What can hang from each mark:
naso: pabug
zaboko: pabug
zetab: tidel
benas: tidel zaboko
tidel: benas pabug pupoz
pupoz: lanot naso zaboko
lanot: pabug

Every row comes from one small tree of marks. The marks that hang from a mark follow it in brackets, in alphabetical order. Every link used is in the known rows. Which tree was each row made from?
Known rows:
benas[zaboko]: [-0.09,-0.42,-0.82,1.01,-0.69,1.53,-1.45,0.44,1.26,-0.98,-2.05,0.54,-0.09,2.06,-0.92,-1.17,0.55,-0.30]
tidel[benas pabug]: [-1.32,-0.41,0.60,-0.48,-1.56,-0.51,-1.11,-1.86,2.46,-1.71,-2.56,0.74,1.98,0.26,-1.25,-0.17,1.72,-2.00]
pupoz[naso[pabug] zaboko]: [3.11,-0.74,0.59,0.50,0.08,-0.24,-1.84,0.40,0.58,-0.24,-1.52,1.28,-3.58,-0.97,0.21,-3.12,-2.40,2.67]
zetab[tidel]: [-0.37,0.00,-0.12,-0.98,-0.81,-0.67,-0.94,0.23,0.12,-1.62,-1.28,-0.45,-3.32,0.11,-0.96,-0.85,-0.28,-0.25]
zetab[tidel[pabug]]: [-2.41,-0.10,0.11,-0.99,-0.89,-0.66,-1.18,-2.15,1.45,-1.18,-1.85,-0.27,-1.47,0.22,-1.13,-0.38,0.71,-0.02]
zetab[tidel[pupoz[lanot]]]: [-1.19,-1.00,0.76,-1.20,-0.62,-1.19,-1.16,0.36,5.98,-1.18,-0.27,0.62,-3.47,-1.37,-0.86,0.14,-0.74,0.85]
tidel[benas pabug pupoz[naso zaboko]]: [-1.37,-1.25,1.77,-0.93,-0.60,-0.17,-1.48,-1.64,3.62,-0.51,-1.11,2.05,0.33,-0.82,-0.98,-1.71,0.92,1.36]
zetab[tidel[pupoz]]: [-1.42,-0.58,0.24,-1.08,-0.96,-0.65,-0.81,0.63,1.68,-1.05,-0.66,0.39,-2.75,-0.54,-0.89,-0.59,-0.74,0.90]
zaboko[pabug]: [1.71,-0.49,0.64,0.23,-0.12,-0.29,-1.53,0.79,0.30,-1.60,-0.39,0.30,1.40,1.23,-0.57,-0.85,0.65,0.89]
benas[tidel[pupoz[naso]] zaboko]: [-0.56,-0.52,-1.28,1.47,-0.53,2.11,-1.53,0.10,0.37,-0.53,-0.94,1.85,0.23,1.26,-0.46,-1.72,-0.26,2.82]
benas[tidel[pupoz] zaboko[pabug]]: [0.40,-0.72,-0.15,1.39,-0.95,2.37,-2.17,0.64,-0.76,-1.11,0.06,1.35,2.08,2.71,-0.34,-0.35,0.53,2.20]
zetab[tidel[benas pabug]]: [-2.18,-0.30,0.35,-1.89,-1.32,-0.43,-1.11,-2.12,2.23,-2.57,-2.48,-0.40,-0.70,0.18,-1.34,-0.19,1.27,-2.66]
tidel[pabug]: [-1.85,-0.41,0.62,0.35,-1.30,-0.62,-1.19,-1.69,1.33,-0.43,-2.20,0.71,0.93,0.17,-1.07,-0.41,1.27,0.24]
zetab[tidel[benas[zaboko] pabug]]: [-2.24,-0.53,-0.60,-1.31,-1.20,1.83,-1.44,-2.39,2.83,-2.64,-2.60,-0.53,-0.17,2.21,-1.06,-0.51,2.03,-3.30]
zetab[tidel[benas pupoz]]: [-1.13,-0.78,0.40,-1.73,-1.26,-0.49,-0.72,0.63,2.69,-2.33,-1.07,0.27,-1.73,-0.16,-1.03,-0.25,-0.26,-1.32]
lanot[pabug]: [-1.60,-0.02,0.56,0.60,-0.24,-0.95,-0.62,-1.76,1.87,-0.44,-1.71,-0.07,-2.80,-0.43,-1.58,-0.69,0.18,0.21]
tidel[benas[zaboko] pabug pupoz[naso]]: [-1.64,-1.20,-0.37,-0.28,-0.55,1.75,-1.44,-1.76,5.32,-1.31,-1.84,1.73,3.57,1.16,-0.86,-1.65,1.27,-0.60]
pupoz[naso zaboko[pabug]]: [2.87,-0.62,1.50,-0.15,1.08,0.02,-2.07,-0.06,-0.37,-0.99,0.06,0.91,-1.25,0.90,-0.31,-2.70,0.25,3.01]
zetab[tidel[benas[zaboko]]]: [-0.15,-0.29,-1.04,-1.00,-0.93,1.77,-1.07,-0.01,2.09,-2.99,-2.32,-0.71,-1.65,2.04,-1.03,-0.91,0.79,-3.37]
naso[pabug]: [2.01,-0.63,-0.14,0.64,-1.38,-0.63,-1.43,1.15,0.76,-0.76,-2.07,0.68,-1.27,-0.43,-0.06,-1.31,-2.23,0.40]
pupoz[lanot]: [0.22,-0.62,0.50,0.49,-0.57,-1.18,-1.45,0.18,4.43,-0.94,-1.32,0.86,-1.94,-0.62,-0.73,-0.07,0.30,0.11]

Write each row's tree:
[-2.60,-1.43,0.06,-0.07,-1.69,1.70,-1.39,-1.21,4.89,-1.25,-1.98,1.40,3.31,1.74,-1.09,-0.19,1.65,-1.63]	tidel[benas[zaboko] pabug pupoz]
[-3.10,-0.95,1.00,-1.08,-0.21,-1.49,-0.71,-2.18,6.94,-0.78,-0.35,-0.09,-5.43,-1.63,-1.42,0.19,-0.68,1.02]	zetab[tidel[pupoz[lanot[pabug]]]]
[0.78,-0.75,1.84,0.83,-0.85,0.49,-2.31,0.69,-2.63,-0.27,0.56,1.70,-0.87,0.72,-0.48,-0.52,0.21,4.11]	benas[tidel[pupoz[zaboko[pabug]]]]
[1.28,-0.67,1.41,0.27,0.65,-0.68,-1.81,-0.26,4.12,-0.41,-0.92,1.52,-4.50,-1.05,-0.45,-1.81,-0.04,2.35]	pupoz[lanot naso zaboko]
[-3.08,-1.03,0.05,1.44,-1.84,1.82,-2.12,-1.84,4.71,-0.12,-1.39,2.09,0.73,1.02,-0.59,0.78,1.49,1.67]	benas[tidel[pabug pupoz[lanot]] zaboko]
[-3.13,-0.55,0.45,0.98,-1.89,-0.02,-1.43,-1.53,-0.17,0.13,-1.36,1.75,1.17,-0.42,-1.02,0.36,0.75,2.41]	benas[tidel[pabug pupoz]]
[2.97,-1.04,1.72,0.00,1.44,-0.56,-2.59,0.10,3.51,-1.05,0.45,1.18,-2.16,0.18,-0.24,-1.97,0.47,2.99]	pupoz[lanot naso zaboko[pabug]]
[-1.55,-1.45,2.65,-0.44,-0.33,-0.80,-1.27,-2.01,7.20,-0.57,-0.82,1.08,-4.34,-1.35,-1.51,0.11,0.32,0.08]	tidel[benas pupoz[lanot[pabug] zaboko]]
[-3.19,-1.15,-0.15,-1.49,-1.55,1.67,-1.36,-1.76,4.76,-2.09,-1.83,0.33,1.08,1.72,-1.12,-0.36,1.28,-1.86]	zetab[tidel[benas[zaboko] pabug pupoz]]
[3.43,-1.10,0.96,0.36,0.09,-0.63,-2.30,0.12,4.41,-0.34,-1.36,1.40,-4.67,-1.54,0.46,-2.41,-2.20,2.89]	pupoz[lanot naso[pabug] zaboko]
[1.35,-0.20,-0.68,1.59,-0.82,2.31,-2.26,0.18,-2.84,-1.75,-0.89,0.56,1.38,3.47,-0.44,-0.55,1.17,1.00]	benas[tidel zaboko[pabug]]
[-0.33,-0.69,1.71,0.12,1.11,-1.07,-1.27,-2.81,5.52,0.04,-1.11,0.69,-5.96,-1.44,-1.04,-1.86,-0.03,2.58]	pupoz[lanot[pabug] naso zaboko]
[-2.48,-1.71,0.51,-0.06,-1.54,1.37,-1.75,-1.49,8.88,-1.44,-1.39,1.78,2.48,0.89,-0.98,0.54,1.90,-1.59]	tidel[benas[zaboko] pabug pupoz[lanot]]
[1.41,-1.24,2.46,-0.59,-0.29,-0.05,-1.93,0.66,1.57,-1.60,0.19,1.34,0.50,0.53,-0.87,-0.71,0.60,0.53]	tidel[benas pupoz[zaboko[pabug]]]
[-2.38,-0.17,-0.80,1.67,-1.69,2.33,-1.83,-2.00,-1.35,-0.41,-2.47,1.05,1.31,2.15,-0.88,-0.23,1.83,0.58]	benas[tidel[pabug] zaboko]
[-2.21,-0.72,-0.87,1.10,-0.72,2.22,-1.83,-2.18,1.31,-0.12,-1.41,2.14,2.01,1.70,-0.62,-1.40,0.95,2.91]	benas[tidel[pabug pupoz[naso]] zaboko]
[-2.81,-1.29,2.14,-1.30,-0.73,-0.61,-1.87,-2.12,5.80,-0.13,-0.15,1.07,-4.25,-1.10,-0.91,0.14,0.50,2.23]	zetab[tidel[pabug pupoz[lanot zaboko]]]
[-2.68,-0.82,0.11,1.64,-0.83,1.47,-1.45,-2.16,4.85,-0.06,-1.19,1.21,-2.76,0.69,-1.18,0.42,0.32,1.76]	benas[tidel[pupoz[lanot[pabug]]] zaboko]
[-0.48,-0.45,-0.24,0.85,-0.76,-0.24,-0.97,0.37,-0.57,-0.34,-0.71,2.03,-0.94,-0.83,-0.44,-1.52,-0.69,3.53]	benas[tidel[pupoz[naso]]]
[-1.83,-0.67,1.29,0.81,-0.61,0.22,-1.90,-2.25,-0.73,0.70,-0.88,2.40,-1.63,-0.71,-0.58,-1.57,0.50,4.81]	benas[tidel[pabug pupoz[naso zaboko]]]
[-0.59,-0.60,0.44,0.32,0.95,-1.35,-0.94,-2.40,6.30,-0.68,-1.34,0.53,-3.78,-1.36,-1.06,-1.38,-0.06,1.59]	pupoz[lanot[pabug] naso]
[-2.19,-1.27,2.26,-0.52,-1.41,-0.05,-1.58,-1.56,2.86,-0.39,-1.35,1.80,0.27,-0.46,-1.28,-0.42,1.26,0.08]	tidel[benas pabug pupoz[zaboko]]
[0.46,-1.07,1.45,-0.53,-0.34,-0.15,-1.30,0.37,2.35,-1.04,-0.78,1.93,-1.61,-1.10,-0.64,-2.18,-0.19,1.26]	tidel[benas pupoz[naso zaboko]]
[-1.42,-1.46,2.08,-0.12,-0.01,-0.82,-1.87,-2.12,6.85,0.62,-0.29,2.45,-1.91,-1.76,-0.60,-1.28,0.68,3.79]	tidel[pabug pupoz[lanot naso zaboko]]
[1.35,-0.57,-0.33,-1.33,-0.17,1.89,-1.84,0.06,1.47,-3.75,-1.15,-0.94,0.50,3.54,-0.61,-0.95,1.18,-2.91]	zetab[tidel[benas[zaboko[pabug]]]]
[1.54,-0.86,1.53,0.55,0.42,0.42,-2.29,0.24,-2.19,-0.45,0.78,1.86,-1.28,0.59,-0.21,-1.86,-0.24,5.05]	benas[tidel[pupoz[naso zaboko[pabug]]]]
[-1.48,-0.42,-0.74,1.58,-1.56,2.20,-1.61,0.61,-0.65,-0.36,-1.16,1.59,-0.03,1.72,-0.67,-0.33,0.29,1.59]	benas[tidel[pupoz] zaboko]
[-1.59,-1.14,0.92,0.18,0.73,-1.47,-0.89,-2.11,7.93,-0.13,-0.70,1.42,-2.93,-1.90,-1.00,-1.18,-0.55,2.69]	tidel[pupoz[lanot[pabug] naso]]
